(in the rows, 100 means zero)
Known rows, with every step that occurs:
J -> X -> T -> V: 111 107 87 100 129 73 115 113 70 101 100 62 77 69 123 86 82 74 55 103 88 86 109 84 81 78 92 83 113 109 83
B -> F -> D -> T: 108 106 105 90 127 84 79 101 81 131 97 105 60 94 90 78 80 82 102 119 95 76 88 89 116 114 108 81 117 100 105
L -> F -> D -> T -> V -> J: 122 122 82 112 154 79 115 105 108 111 93 121 55 83 97 75 90 77 100 100 92 61 108 91 71 42 77 68 140 83 96
D -> T -> B: 117 102 80 90 138 79 103 98 113 123 97 100 75 83 94 79 100 90 109 120 86 123 66 78 96 95 106 96 76 107 111
X -> F -> B -> T -> V: 108 119 97 95 138 66 121 105 94 73 88 70 58 94 119 85 109 84 98 117 85 133 98 84 87 72 93 119 121 92 76
D -> F -> X -> T -> L: 113 114 81 96 126 66 104 97 104 68 105 40 55 82 121 61 99 72 58 123 103 96 78 60 79 130 79 86 96 113 79
V -> J -> X: 113 101 92 94 121 86 111 114 63 88 108 87 98 83 100 76 102 73 86 98 86 65 104 106 87 64 128 75 96 97 98
X -> F -> B -> T -> V -> J: 115 117 100 95 146 68 129 109 92 61 89 76 67 96 113 82 115 78 98 106 84 110 102 79 86 40 106 107 127 85 67
D -> T -> B -> F: 113 112 96 86 146 76 90 96 90 125 89 101 72 95 95 76 88 89 116 118 78 124 66 78 118 97 110 92 88 100 102
D -> F -> V -> J -> X -> T: 129 106 78 78 136 65 107 116 81 70 96 59 65 67 94 59 98 57 51 103 97 44 95 66 74 52 101 70 115 95 63
B -> F: 96 108 105 99 120 86 84 93 74 106 96 100 89 101 112 83 96 90 103 108 88 111 104 107 113 100 112 90 98 104 101
B -> T -> X -> F: 103 109 100 105 137 84 110 110 89 83 110 54 66 89 111 86 89 74 91 109 98 103 108 77 90 105 110 99 123 103 79
V -> F: 104 110 88 101 120 83 114 96 90 96 102 98 80 89 107 87 105 90 99 107 91 117 110 106 103 101 138 91 95 106 95
B -> T -> V: 106 111 103 109 134 83 103 105 103 95 106 75 70 88 108 93 98 86 78 102 83 109 105 99 90 74 95 88 114 95 93
D -> F -> X -> T -> B: 122 108 72 81 150 69 104 104 114 56 83 53 67 80 115 59 96 65 65 125 106 94 71 55 89 107 94 87 90 104 87
X -> F -> D: 113 108 89 88 116 80 107 104 72 93 100 98 75 92 110 80 95 80 101 117 113 81 110 81 92 115 106 94 108 108 95
L -> F: 103 111 77 115 124 85 100 92 107 98 98 107 85 93 116 83 106 93 106 105 87 119 108 121 73 94 85 93 94 104 109
D -> T -> L -> F -> V: 118 125 72 115 126 69 105 85 110 123 104 99 44 85 93 60 100 94 108 111 78 114 80 94 64 86 58 84 105 100 85
J -> X -> F -> L: 114 110 91 76 122 71 114 103 49 105 119 63 72 87 113 69 89 71 102 115 88 118 93 98 80 109 108 75 97 107 81
B -> F -> L: 103 110 113 93 127 83 85 85 78 119 106 84 78 111 113 76 89 91 101 115 83 135 96 114 109 107 105 71 100 107 94
T -> X -> F: 101 110 89 107 132 86 118 103 80 91 100 82 82 86 122 81 95 75 103 110 109 105 124 78 86 97 106 100 115 112 89
F -> D: 109 102 95 100 115 93 95 104 93 100 100 100 85 94 103 80 95 85 85 114 106 78 108 100 96 110 107 86 104 105 114
J -> X -> F -> V -> T -> B: 132 119 74 68 139 63 124 109 55 84 84 69 41 76 88 56 88 70 97 110 81 84 84 69 83 92 89 82 102 95 58
B -> T -> V -> F -> D: 115 126 108 100 144 81 116 109 91 83 100 78 49 92 101 89 82 79 73 106 88 82 110 91 105 89 124 76 140 86 79
T -> V -> J -> X -> F -> L: 123 122 96 81 145 67 134 108 43 93 112 74 71 86 117 68 89 62 96 100 85 94 110 83 74 44 102 59 121 94 62
D -> T -> X -> F -> L: 110 107 89 95 144 76 114 96 94 133 117 69 50 83 105 72 84 72 112 121 100 129 94 74 80 106 97 82 120 115 83
Y -> T -> L -> F -> V -> J -> X: 114 129 86 110 128 64 112 88 73 78 97 104 81 80 112 66 98 72 99 91 63 68 104 105 63 33 87 64 117 95 81
X -> T -> L -> F: 109 116 74 123 120 68 110 87 110 100 107 71 65 91 131 82 95 102 78 109 79 131 89 92 68 125 66 93 92 117 86
Y -> E: 99 100 84 107 104 93 110 100 83 106 103 118 96 80 111 62 113 96 97 118 103 104 104 99 86 96 112 102 82 118 109
J -> X -> F -> B -> T -> L: 113 121 100 88 119 59 121 113 61 67 108 36 56 94 114 72 100 79 96 124 71 126 68 83 85 125 104 113 101 95 70
V -> T: 106 97 84 100 116 84 100 93 105 109 102 87 56 83 97 90 102 93 91 106 86 106 102 108 91 122 93 93 93 115 98

Rows:
106 123 93 122 125 74 102 92 111 89 116 65 59 100 114 83 98 101 93 106 66 132 81 110 75 119 76 90 99 97 89 | B -> T -> L -> F
123 116 77 102 132 82 113 109 69 80 94 96 80 85 94 55 101 71 92 89 81 56 113 115 63 30 95 64 117 82 80 | L -> F -> V -> J -> X
113 112 82 89 128 76 94 97 108 85 92 93 67 80 94 63 112 76 85 114 104 93 102 84 82 73 86 88 104 98 90 | D -> F -> V
116 121 91 87 136 68 136 117 40 79 101 89 83 77 117 77 96 61 97 94 91 69 120 78 79 35 109 77 120 92 71 | T -> V -> J -> X -> F
117 118 106 86 142 87 90 101 76 92 79 101 85 109 106 71 82 85 97 118 94 92 86 80 125 108 112 83 102 92 101 | T -> B -> F -> D
104 125 80 121 124 75 115 85 115 82 90 91 73 104 127 71 117 104 110 120 76 154 86 114 72 109 71 115 93 100 100 | T -> L -> F -> B
112 108 88 102 109 69 111 106 70 101 116 46 73 79 122 78 85 84 60 111 79 102 82 81 83 130 96 86 88 117 82 | J -> X -> T -> L
105 113 102 108 135 81 109 104 115 79 89 72 68 96 112 87 109 89 84 115 80 130 96 104 90 70 93 111 117 91 95 | F -> B -> T -> V
119 104 88 100 123 88 105 98 93 90 95 107 89 92 89 65 112 81 88 96 97 68 113 98 84 36 110 75 104 97 88 | F -> V -> J
119 112 100 103 146 82 117 112 83 69 101 62 64 91 94 64 96 63 85 96 98 62 115 67 83 42 112 78 140 88 55 | B -> T -> X -> F -> V -> J
100 103 105 118 136 96 98 109 109 89 110 57 76 90 106 86 91 80 78 107 91 99 106 97 94 100 110 91 119 101 98 | B -> T -> X
117 119 88 89 119 67 112 98 80 120 114 89 44 85 99 74 90 84 108 124 100 95 78 58 88 136 90 92 106 110 88 | X -> F -> D -> T -> L
122 108 100 86 130 73 97 112 45 88 91 69 76 89 98 60 82 68 62 95 83 45 101 83 99 52 116 64 121 94 59 | B -> F -> V -> J -> X -> T
117 114 82 80 116 72 113 112 43 89 100 79 73 78 99 60 95 66 96 106 97 74 109 86 78 73 103 84 108 99 72 | J -> X -> F -> V
107 109 87 104 133 78 108 98 105 132 103 104 66 73 101 87 97 85 100 109 91 108 100 87 85 66 88 89 109 105 103 | D -> T -> V
111 121 109 97 124 77 88 94 77 130 105 92 51 98 96 72 78 89 100 122 86 92 74 76 115 132 96 81 112 101 95 | B -> F -> D -> T -> L
129 100 82 85 141 74 118 117 76 79 95 65 93 80 110 74 91 74 64 103 82 76 77 70 90 73 123 79 85 103 83 | V -> J -> X -> T -> B
117 110 77 86 132 71 97 94 116 90 90 81 31 74 81 67 107 78 82 111 94 89 97 86 82 96 71 86 110 101 77 | D -> F -> V -> T
120 111 78 77 119 66 115 108 51 95 97 67 37 71 87 63 90 70 92 104 88 70 104 88 77 98 88 82 114 102 60 | J -> X -> F -> V -> T
110 106 88 113 135 93 107 98 107 100 88 75 46 82 90 67 92 79 78 103 96 79 120 93 84 88 82 80 129 104 77 | F -> V -> T -> X
121 116 86 83 143 62 132 117 50 109 107 91 63 65 100 76 91 59 106 99 87 67 102 66 76 37 107 78 123 93 72 | D -> T -> V -> J -> X -> F
103 107 89 96 132 77 97 84 111 96 88 118 107 84 121 95 105 86 107 111 81 122 90 91 100 77 114 97 79 116 120 | Y -> T -> B
110 117 101 87 144 88 94 99 71 74 78 83 89 109 111 57 89 74 101 115 92 98 84 89 117 92 113 80 93 92 96 | T -> B -> F -> X
111 116 73 112 125 84 100 91 104 95 89 108 76 92 103 64 105 89 100 102 90 100 113 116 68 65 74 84 108 95 93 | L -> F -> V
116 120 105 88 149 72 91 83 82 83 70 129 101 99 104 72 99 76 109 97 76 81 96 81 114 16 121 72 107 94 86 | Y -> T -> B -> F -> V -> J
114 112 81 88 116 75 109 97 74 94 96 99 73 86 102 66 108 80 104 109 104 96 112 83 81 74 96 94 104 106 78 | X -> F -> V
109 115 102 90 141 83 94 95 81 96 83 99 93 105 113 77 93 91 106 113 83 126 84 88 120 95 113 91 84 97 99 | T -> B -> F
115 125 99 118 128 79 100 99 107 85 112 69 52 105 107 76 86 94 83 112 78 98 82 101 80 132 74 82 116 91 93 | B -> T -> L -> F -> D
106 111 94 100 139 84 116 94 84 104 110 67 70 96 122 73 89 75 102 116 103 130 113 85 82 105 99 81 116 113 81 | T -> X -> F -> L
117 111 96 82 141 70 98 110 56 93 86 59 84 91 118 74 73 78 73 113 76 100 74 75 113 109 114 83 90 102 80 | J -> X -> T -> B -> F
110 120 85 99 143 79 123 101 87 101 95 88 48 76 99 69 93 67 98 109 94 89 104 89 92 68 119 75 125 96 85 | D -> T -> V -> F -> X
110 112 99 93 124 78 86 90 79 108 85 90 44 94 86 69 91 88 92 103 82 89 104 103 106 96 87 78 116 99 73 | B -> F -> V -> T
140 113 74 69 157 61 115 116 86 60 83 59 68 72 95 51 95 58 56 109 91 58 73 48 82 47 102 71 103 88 61 | D -> F -> V -> J -> X -> T -> B
94 122 96 107 135 71 118 82 93 96 90 123 84 76 128 106 100 79 102 99 81 113 127 99 100 52 127 86 119 111 97 | Y -> T -> V -> F
